Every row comes from one small tree of marks. Brackets hold a mark, then the marks that hang from it, in the order of their numbers. Every link used is in the known rows. Which tree was each row made from?
Known rows
(Q_47 Q_124 (Q_268 (Q_77 (Q_712 Q_264 Q_421)) Q_191)): [ 1.50  2.16  0.57 -0.01 -0.06  0.62  1.41  3.28 -1.45 -3.45 -0.85 -0.05
  3.80 -0.37 -0.62 -0.20]
(Q_191 (Q_268 (Q_47 Q_124) (Q_77 (Q_712 Q_264)))): [ 0.02  3.26  1.22  0.24 -0.88  0.28  1.10  1.76 -0.20 -3.70 -1.04 -0.11
  0.90 -0.24 -0.74  1.24]
(Q_47 Q_268): [ 0.04  0.65  0.53 -0.37 -0.14  0.09  0.92  1.01 -0.37  0.03 -0.23 -0.02
  1.32  0.51  0.12  0.14]
(Q_77 (Q_268 Q_47 Q_191) Q_712): [ 0.05  2.54  0.88 -0.22 -2.02  1.45 -0.79  0.99 -0.75 -0.37 -0.09 -0.57
  1.64 -0.33 -0.67 -0.43]
(Q_191 (Q_268 (Q_47 Q_124) Q_77)): [-0.08  3.48  1.54  0.25 -0.43 -0.07  1.50  1.38  0.01 -2.34 -0.78  0.09
  0.82  0.24 -0.62  0.93]
(Q_47 Q_124 (Q_268 Q_77 Q_191)): [ 1.28  2.44  1.08 -0.02  0.27  0.40  1.84  2.51 -0.81 -2.13 -0.47  0.14
  3.86  0.28 -0.29 -0.87]
(Q_47 Q_124 Q_268): [ 0.30  0.88  0.47 -0.85  0.60  0.12  1.61  1.97 -0.63 -2.93 -0.54 -0.04
  2.64  0.11  0.05 -0.48]
(Q_268 Q_47 Q_191): [ 1.00  2.19  1.34 -0.10 -0.14 -0.36 -0.37  1.01  0.43  1.43  0.48 -0.28
  2.08 -0.34 -0.57  0.10]
(Q_268 (Q_47 Q_124) (Q_77 Q_712)): [-0.77  2.14  1.70  0.82 -0.70  0.28 -0.71  2.28  0.08 -2.30 -0.78 -0.39
  2.49 -0.84 -0.83 -0.36]
(Q_712 (Q_77 Q_268) Q_191 Q_264 Q_421): [ 1.71 -0.11 -1.76 -2.05 -0.13  0.69  0.37  5.34 -1.22 -1.27 -1.62 -0.17
 -0.45  0.48 -1.44  1.79]
(Q_77 Q_268): [ 0.03  0.91  0.15 -0.14 -1.07  1.05  0.40  0.20 -0.45 -0.53 -0.19 -0.09
  0.12  0.95 -0.07 -0.54]
(Q_124 (Q_47 Q_268)): [-0.29  1.19 -0.11 -0.91 -0.11 -0.29 -0.27  1.63 -0.95  0.38 -0.61 -0.53
  2.18  0.35 -0.30  0.57]
(Q_712 (Q_77 (Q_268 (Q_47 Q_124))) Q_191 Q_264 Q_421): [ 1.61  0.46 -1.19 -2.24  0.09  0.45  0.30  6.11 -0.97 -2.10 -1.73 -0.35
  0.46  0.25 -1.62  1.79]
(Q_712 Q_77 (Q_191 (Q_268 Q_47)) Q_264 Q_421): [ 1.57  1.12 -1.10 -2.20  0.32 -0.24  0.91  5.51 -0.79 -1.51 -1.73 -0.12
 -0.70 -0.04 -1.64  3.22]
(Q_268 (Q_47 Q_124) (Q_77 (Q_712 Q_191 Q_264))): [-0.25  1.97  1.05  0.51 -0.54  0.37 -0.65  3.46  0.23 -2.18 -0.89 -0.47
  2.64 -0.83 -1.11  0.10]
(Q_712 (Q_77 Q_268) Q_191 Q_421): [ 0.46  0.67 -1.13 -1.97 -0.01  0.62  0.27  4.40 -1.42  1.61 -1.21  0.03
 -0.51  0.41 -1.32  0.98]

Write each row's tree
[ 0.84  3.32  1.61  0.84 -0.51  0.22 -0.47  2.97 -0.75 -1.07 -0.46 -0.31
  3.46 -1.22 -1.33 -0.11]
(Q_268 (Q_47 Q_124) (Q_77 (Q_712 Q_421)) Q_191)
[ 0.43  1.45  0.23 -0.17  0.12  0.56  1.25  3.68 -1.23 -3.14 -1.13 -0.10
  3.07 -0.29 -0.62  0.02]
(Q_47 Q_124 (Q_268 (Q_77 (Q_712 Q_191 Q_264 Q_421))))
[-0.81  1.77  0.75 -0.43 -1.64  1.38 -0.65  1.37 -0.68 -2.58 -0.59 -0.64
  1.50 -0.43 -0.56 -0.54]
(Q_77 (Q_268 (Q_47 Q_124)) Q_712)
[ 0.20  2.45  0.42  0.52 -1.14  0.60  1.22  0.67 -0.56 -2.51 -0.86  0.16
 -0.40  0.11 -0.46  1.30]
(Q_191 (Q_268 (Q_77 (Q_712 Q_264))))
[ 0.03  1.23  0.45  0.28 -0.77  0.67  0.59  2.32 -0.58 -0.30 -0.70 -0.08
  1.87  0.27 -0.37  0.24]
(Q_47 (Q_268 (Q_77 (Q_712 Q_191 Q_264))))
[ 0.32  1.13 -0.95 -0.67 -0.29  0.38 -0.03  3.14 -1.21 -1.90 -0.92 -0.40
  0.35 -1.40 -1.19  1.94]
(Q_77 (Q_712 (Q_191 (Q_268 (Q_47 Q_124))) Q_264 Q_421))
[ 2.40  0.54 -0.43 -1.56 -0.64  0.43  0.15  4.38 -1.11 -3.68 -1.52 -0.35
  0.41  0.36 -1.30  1.78]
(Q_712 (Q_77 (Q_268 Q_47 Q_191)) Q_264 Q_421)
[ 0.40  2.28  0.31 -0.33 -0.35 -0.10 -0.09  2.01 -1.09  0.93 -0.58 -0.40
  3.03  0.47 -0.54  0.30]
(Q_124 (Q_47 (Q_268 Q_77 Q_191)))
[ 0.24  1.03 -0.93 -0.52 -0.54  0.36 -0.26  2.81 -1.13 -0.89 -0.82 -0.39
 -0.13 -1.27 -1.16  2.15]
(Q_77 (Q_712 (Q_191 (Q_268 Q_47)) Q_264 Q_421))
[ 1.19  2.39  1.29 -0.44  0.36 -0.33  0.09  1.68  0.27 -0.62  0.25 -0.30
  2.99 -0.62 -0.63 -0.32]
(Q_268 (Q_47 Q_124) Q_191)
[-0.05  1.60  0.84 -0.01 -0.16  0.64  1.20  2.47 -0.93 -3.31 -0.91 -0.06
  3.11 -0.14 -0.24 -0.69]
(Q_47 Q_124 (Q_268 (Q_77 Q_712)))
[ 1.69  1.20 -1.11 -2.37  0.58 -0.22  1.13  5.84 -0.87 -2.49 -1.84 -0.13
 -0.24 -0.18 -1.66  3.02]
(Q_712 Q_77 (Q_191 (Q_268 (Q_47 Q_124))) Q_264 Q_421)
[ 1.01  2.18  1.12  0.46 -0.48  0.37  1.17  1.54 -0.56  0.78 -0.16  0.17
  2.55  0.66 -0.23 -0.28]
(Q_47 (Q_268 Q_77 Q_191))
[-0.03  2.81  1.07 -0.60 -0.10 -0.27  1.44  0.92  0.02 -2.31 -0.52 -0.04
  0.43 -0.02 -0.40  1.17]
(Q_191 (Q_268 (Q_47 Q_124)))
[ 0.03  1.31 -0.50 -0.51 -1.48  1.20 -0.90  3.39 -1.18 -0.81 -0.86 -0.73
  0.78 -0.56 -1.28  1.12]
(Q_77 (Q_268 Q_47) (Q_712 Q_191 Q_264 Q_421))
[ 0.90  1.55  0.68 -1.78 -0.70  0.74  0.30  2.62 -0.21 -2.05 -0.88 -0.17
  1.13  0.63 -0.64 -0.30]
(Q_712 (Q_77 (Q_268 (Q_47 Q_124) Q_191)))
[ 2.50  0.62 -0.43 -1.73 -0.38  0.42  0.39  4.70 -1.22 -4.68 -1.64 -0.35
  0.87  0.23 -1.32  1.57]
(Q_712 (Q_77 (Q_268 (Q_47 Q_124) Q_191)) Q_264 Q_421)
[ 1.47  2.95  1.29  0.80 -0.56  0.26 -0.41  3.46 -0.65 -2.47 -0.67 -0.40
  3.51 -1.18 -1.37  0.30]
(Q_268 (Q_47 Q_124) (Q_77 (Q_712 Q_264 Q_421)) Q_191)
[ 1.91 -0.54 -1.10 -1.50 -0.55  0.59  0.34  3.88 -1.33 -4.40 -1.76 -0.21
 -0.63  0.53 -1.01  1.75]
(Q_712 (Q_77 Q_268) Q_264 Q_421)
